What can hang from each mark
j319: j839 j926 j952
j849: j839
j171: j952
j839: j849
j926: j171 j319
j952: j171 j319 j849 j911

Each row was made from one small tree. Brackets hold a mark, then the marks that hang from it, in the order of their numbers. Every link used is in the known rows. Write each row's tree.
Known rows
[j171 [j952 [j319 j839] j911]]: [ 21.9   3.0  16.6 -10.6  17.9  -7.5   0.9  -3.8 -13.7   0.6   7.2  20.4
 -10.0 -15.5  37.8 -27.8  12.7  13.7 -26.8  48.1  33.0]
[j319 [j839 j849] [j926 j171] j952]: [  2.3  34.1 -19.0  -6.0 -59.0  28.3  24.6  28.5  -8.2  21.0 -57.9 -10.1
  27.4  38.6  37.5  -9.0 -16.4  22.3  -4.0  -7.2  16.1]
[j952 j171 [j319 j926] j849 j911]: [-20.0   5.0  34.0  -1.9  40.3  -1.9 -18.3  59.0 -15.6  12.0 -19.8  -5.5
 -33.1 -28.8  -1.3  -3.1   6.1  40.9 -58.3  54.4  41.4]
[j319 [j839 j849] [j952 j171 j911]]: [-20.4  28.6   7.5   6.4 -26.6  17.9   4.7  40.2  -4.3  25.0 -26.2   0.0
 -11.4  15.0  19.1 -23.5  19.3  19.3 -40.2  53.0  26.9]
[j319 j839 j926 [j952 j171]]: [ -6.7  18.0  -3.4  -7.0 -17.9  27.4  31.1  18.7 -24.6   0.6 -47.6 -18.1
  10.4  24.1  60.5 -18.8  -0.2  15.9   1.7  18.4  13.9]
[j319 j839 [j952 j171 j849 j911]]: [-39.7  16.7  18.2  -5.3  15.1  26.5  14.8  42.1 -18.4  12.7 -20.2  14.1
 -27.5   3.6  20.6 -15.9  28.3  26.9 -47.0  53.9  37.1]
[j319 j839 j926]: [  8.9   6.7 -10.1 -15.9   0.5  25.9  19.0  -9.9 -22.6 -17.0 -23.8 -22.5
  20.1  16.0  43.8  -1.0 -12.6  -0.4   8.4  -7.7  12.5]
[j171 [j952 j319 j849]]: [  4.7  -6.1  20.3  -9.7  25.1 -15.3   9.6  10.9  -3.8  14.0  -2.6  23.1
  -3.5 -17.9 -15.3  -7.4   7.4  28.8 -36.9  27.5  28.5]
[j319 j952]: [-10.8   7.1  -0.7   2.8 -12.2   6.5  26.1   6.4   3.5   9.2  -8.3   1.4
  -4.8  12.0  22.3 -13.3   2.9  -0.3  10.0   1.1   1.6]
[j171 [j952 j319 j911]]: [ 13.0  -1.4  25.8  -1.1  21.6 -26.1  -8.9   8.3   0.3  12.9  10.4  27.1
 -16.0 -22.3  17.8 -21.5  14.5  20.3 -24.1  42.8  22.7]
[j319 [j952 j171]]: [-15.5  12.5   5.2   9.2 -17.9   0.8  11.9  26.9  -1.0  16.5 -24.4   2.5
 -10.1  10.1  17.4 -17.6  11.2  15.7  -7.3  27.4   3.6]
[j926 [j319 [j839 j849] j952]]: [ -8.9  37.9  11.1  -0.6 -28.1  31.1  46.4  13.0   0.7  20.8 -20.9 -11.1
   8.4   8.6   5.0 -12.3  14.1   4.6 -12.5   1.1  27.6]
[j171 [j952 [j319 [j839 j849] j926]]]: [ 31.9  12.2   1.8 -12.9 -16.9  -0.3  18.6   1.6 -12.8   8.4 -32.2 -12.5
  31.9   6.5  27.4 -13.7 -13.4  20.8 -22.8  17.3  30.2]
[j171 j952]: [ 10.2  -3.1   7.1  -6.4  -3.4 -11.8   8.6 -11.5  -0.5   7.2  -4.8  27.1
  14.4   9.2  15.2  -4.3  13.9  15.8  -0.8   8.6  -2.8]
[j171 [j952 j319 [j849 j839] j911]]: [  1.6  -6.1  44.8 -19.4  59.4 -12.4 -16.8  24.4  -6.9  15.4  15.6  23.2
 -14.3 -11.7   3.6  -1.2  16.5  29.3 -47.0  32.7  44.6]
[j839 j849]: [ -1.3  10.6  -0.8   2.8 -19.4   0.5  -4.2  13.9   7.6  17.7 -10.1  -6.7
  11.3   6.8 -25.9   3.7  -3.6   4.7 -19.8   0.8   4.4]
[j952 [j319 j926] j849]: [ -4.7  -1.2  14.2 -11.0  29.3   3.3   6.9  26.6 -13.4   0.4 -16.7 -18.3
  -7.1 -18.5  -2.0   4.1 -16.9  18.4 -27.3   6.5  31.3]
[j952 j171 j319]: [  8.1   0.1  13.5   9.5   1.5 -15.4 -19.0  34.1  -2.9   8.8 -10.5  -7.5
 -21.3 -25.3 -10.9 -17.8  -2.1  16.4 -27.7  42.5  17.2]
[j171 [j952 j319 [j849 j839]]]: [ 14.5  -7.9  30.8 -23.1  43.4  -9.0  -4.7  14.6  -8.5  13.6   3.3  14.3
   3.8  -3.5  -5.4   1.1   4.9  24.7 -32.9  15.2  34.9]

Which tree is each row?
[-32.3  31.2  43.5  15.0   7.1   8.0  17.6  45.1   1.2  25.3 -11.1  15.5
 -36.8 -13.8  15.3 -15.9  42.3  26.1 -20.8  43.3  22.8]	[j926 [j319 [j952 j171 j911]]]
[ -9.8  11.4  21.3  -4.5  20.9  -0.3 -23.2  58.2 -11.1  18.8 -22.7   9.7
 -26.1 -21.4   2.8   0.9  -5.1  39.4 -41.5  27.0  37.5]	[j952 [j319 [j926 j171]] j849 j911]
[ 18.8  17.9   3.1  -1.8 -18.8   9.7  -4.6  37.1 -16.5  12.1 -42.9 -35.7
   8.5  -4.9   4.6 -13.1 -18.5  19.2 -40.0  35.9  35.2]	[j952 j171 [j319 [j839 j849] j926]]
[ -1.5   4.5  28.0  12.6  19.3 -17.4 -32.0  44.0  -3.9  14.8  -1.1   3.4
 -38.7 -33.2  -1.8 -21.2  11.2  21.9 -41.8  61.7  26.7]	[j952 j171 j319 j911]
[ -7.2  -4.3  37.5 -12.9  62.4  -2.0 -27.5  35.2  -7.6   7.5  20.3  -2.7
 -30.4 -19.9 -10.4   5.2   1.6  12.0 -45.8  26.1  45.7]	[j952 j319 [j849 j839] j911]
[ 23.7  14.3  12.5  -4.8  -7.5  -7.0 -14.9  18.6 -11.5  14.9 -12.6  37.3
 -11.2 -11.9  35.7 -28.6  11.7  31.7 -29.7  46.5  32.9]	[j926 [j171 [j952 [j319 j839] j911]]]
[-25.2  35.2  33.8   4.4   5.3  27.0  24.3  33.7 -11.9  14.8 -16.5   9.0
 -29.6  -8.2  33.5 -24.1  38.9  20.0 -23.0  45.9  33.8]	[j926 [j319 j839 [j952 j171 j911]]]
[  9.4  12.8  14.9   2.7  -0.5  -7.0 -25.8  44.8  -6.0  14.0 -20.6   2.0
 -22.3 -17.4  27.2 -12.7 -10.6  30.1 -18.1  23.3  23.4]	[j952 [j319 [j926 j171]] j911]
[  4.9  20.0  16.5   8.5  -4.4  -0.2 -26.2  45.9  -7.7  19.5 -12.2 -10.7
 -20.6 -22.1 -10.9 -23.1   4.2  19.3 -62.1  66.7  44.0]	[j952 j171 [j319 [j839 j849]] j911]
[-34.8  11.2  15.0   2.3   2.8  10.9  17.7  42.6  -4.8  22.4 -25.2   9.8
 -14.0   4.8  -4.1  -6.8  17.2  27.6 -32.5  28.7  17.8]	[j319 [j952 j171 j849]]
[-34.8   6.8  28.8   2.0  30.3   2.2 -21.6  48.1  -7.8  15.7  -6.4  20.2
 -31.8 -14.0 -20.7   4.6  28.1  34.6 -57.6  49.8  25.4]	[j952 j171 j849 j911]
[ -1.8  25.1 -13.9  -9.4 -35.4  30.9  39.2   7.4 -11.3   8.5 -42.4 -28.3
  25.3  34.6  41.2  -8.9 -12.1   3.7  -1.1  -7.6  17.4]	[j319 [j839 j849] j926 j952]
[ 22.6   5.0  -1.8 -13.2   7.8  14.1  13.2   1.8 -22.5 -13.6 -18.4 -30.3
   5.0  -6.3  37.8 -13.4 -23.7  -0.3  -2.4   6.7  27.6]	[j952 [j319 j839 j926]]
[ 30.5  10.1   1.2  -8.1 -21.3  -5.5   8.9  -1.7  -4.2  14.2 -15.5   2.8
  21.0  -1.6   0.6 -19.3  -4.5  14.4 -32.9  31.8  29.1]	[j171 [j952 [j319 [j839 j849]]]]
[ 20.5  14.1  15.6  -5.4  -5.2  -9.0  -3.6   8.8  -4.8  16.7  -3.5  12.6
   1.2  -8.9   8.4 -21.8   9.5  19.3 -46.0  49.9  37.2]	[j171 [j952 [j319 [j839 j849]] j911]]
[-19.8  15.0  10.6  -3.6   6.2  11.2  22.7  17.6  -4.6   6.1 -15.6  -3.9
 -10.8  13.0  58.4 -11.1   4.2  10.3   6.3   6.7   9.8]	[j319 j926 [j952 j911]]
[ 11.6  -2.9  12.1 -20.2  21.4   2.6  17.7  -1.1 -17.1   2.4  -7.2  15.3
   2.8 -12.3   4.3 -13.6   5.0  21.9 -39.3  29.9  38.8]	[j171 [j952 [j319 j839] j849]]
[ 11.2   2.4  14.2   3.6   4.8  -7.5  -9.6  36.3 -13.3   4.9 -29.6 -22.2
  -8.6 -16.9  14.2 -10.2 -12.3  23.5 -17.9  30.2  18.5]	[j952 j171 [j319 j926]]
[  2.7  15.1   0.6 -26.0  -9.5  19.6  17.2  14.7 -25.4   7.5 -49.2  27.5
  28.5  22.6  33.3   5.4   4.5  46.4 -21.7   2.5  24.0]	[j319 j839 [j926 [j171 [j952 j849]]]]
[  5.3  39.0   7.3   2.7 -39.8  24.0   5.6  29.7  -1.5  25.3 -29.2   6.8
  10.7   2.2 -20.3   0.1   8.3  23.7 -24.0   2.2  25.7]	[j926 j171 [j319 [j839 j849]]]
[ 12.9  27.5 -15.9  -8.3 -47.1  24.2  -0.8  25.2 -13.2  12.4 -52.3 -11.2
  30.0  28.0  15.6   2.5 -17.1  22.9 -15.1  -6.6  14.2]	[j319 [j839 j849] [j926 j171]]
[ -4.1   1.7  34.4 -14.8  43.0 -11.9   3.7  24.1 -14.2  10.4 -10.5  16.5
 -10.2 -15.2  19.0  -3.8   9.6  41.4 -41.0  34.0  36.4]	[j171 [j952 [j319 j926] j849 j911]]
[-19.7  42.0  24.8   3.0 -11.4  29.5  32.6  22.0   1.6  24.1 -10.5  -1.0
 -10.4   0.9  13.3 -15.2  26.1   8.6 -24.8  23.0  35.6]	[j926 [j319 [j839 j849] [j952 j911]]]
[  9.4  24.6  27.0   1.8 -20.6  -6.4  11.0  16.5   2.9  27.8 -21.3  45.5
   4.8  -4.1   2.1  -1.9  30.3  40.1  -4.2   3.8   9.5]	[j926 [j171 j952] j319]
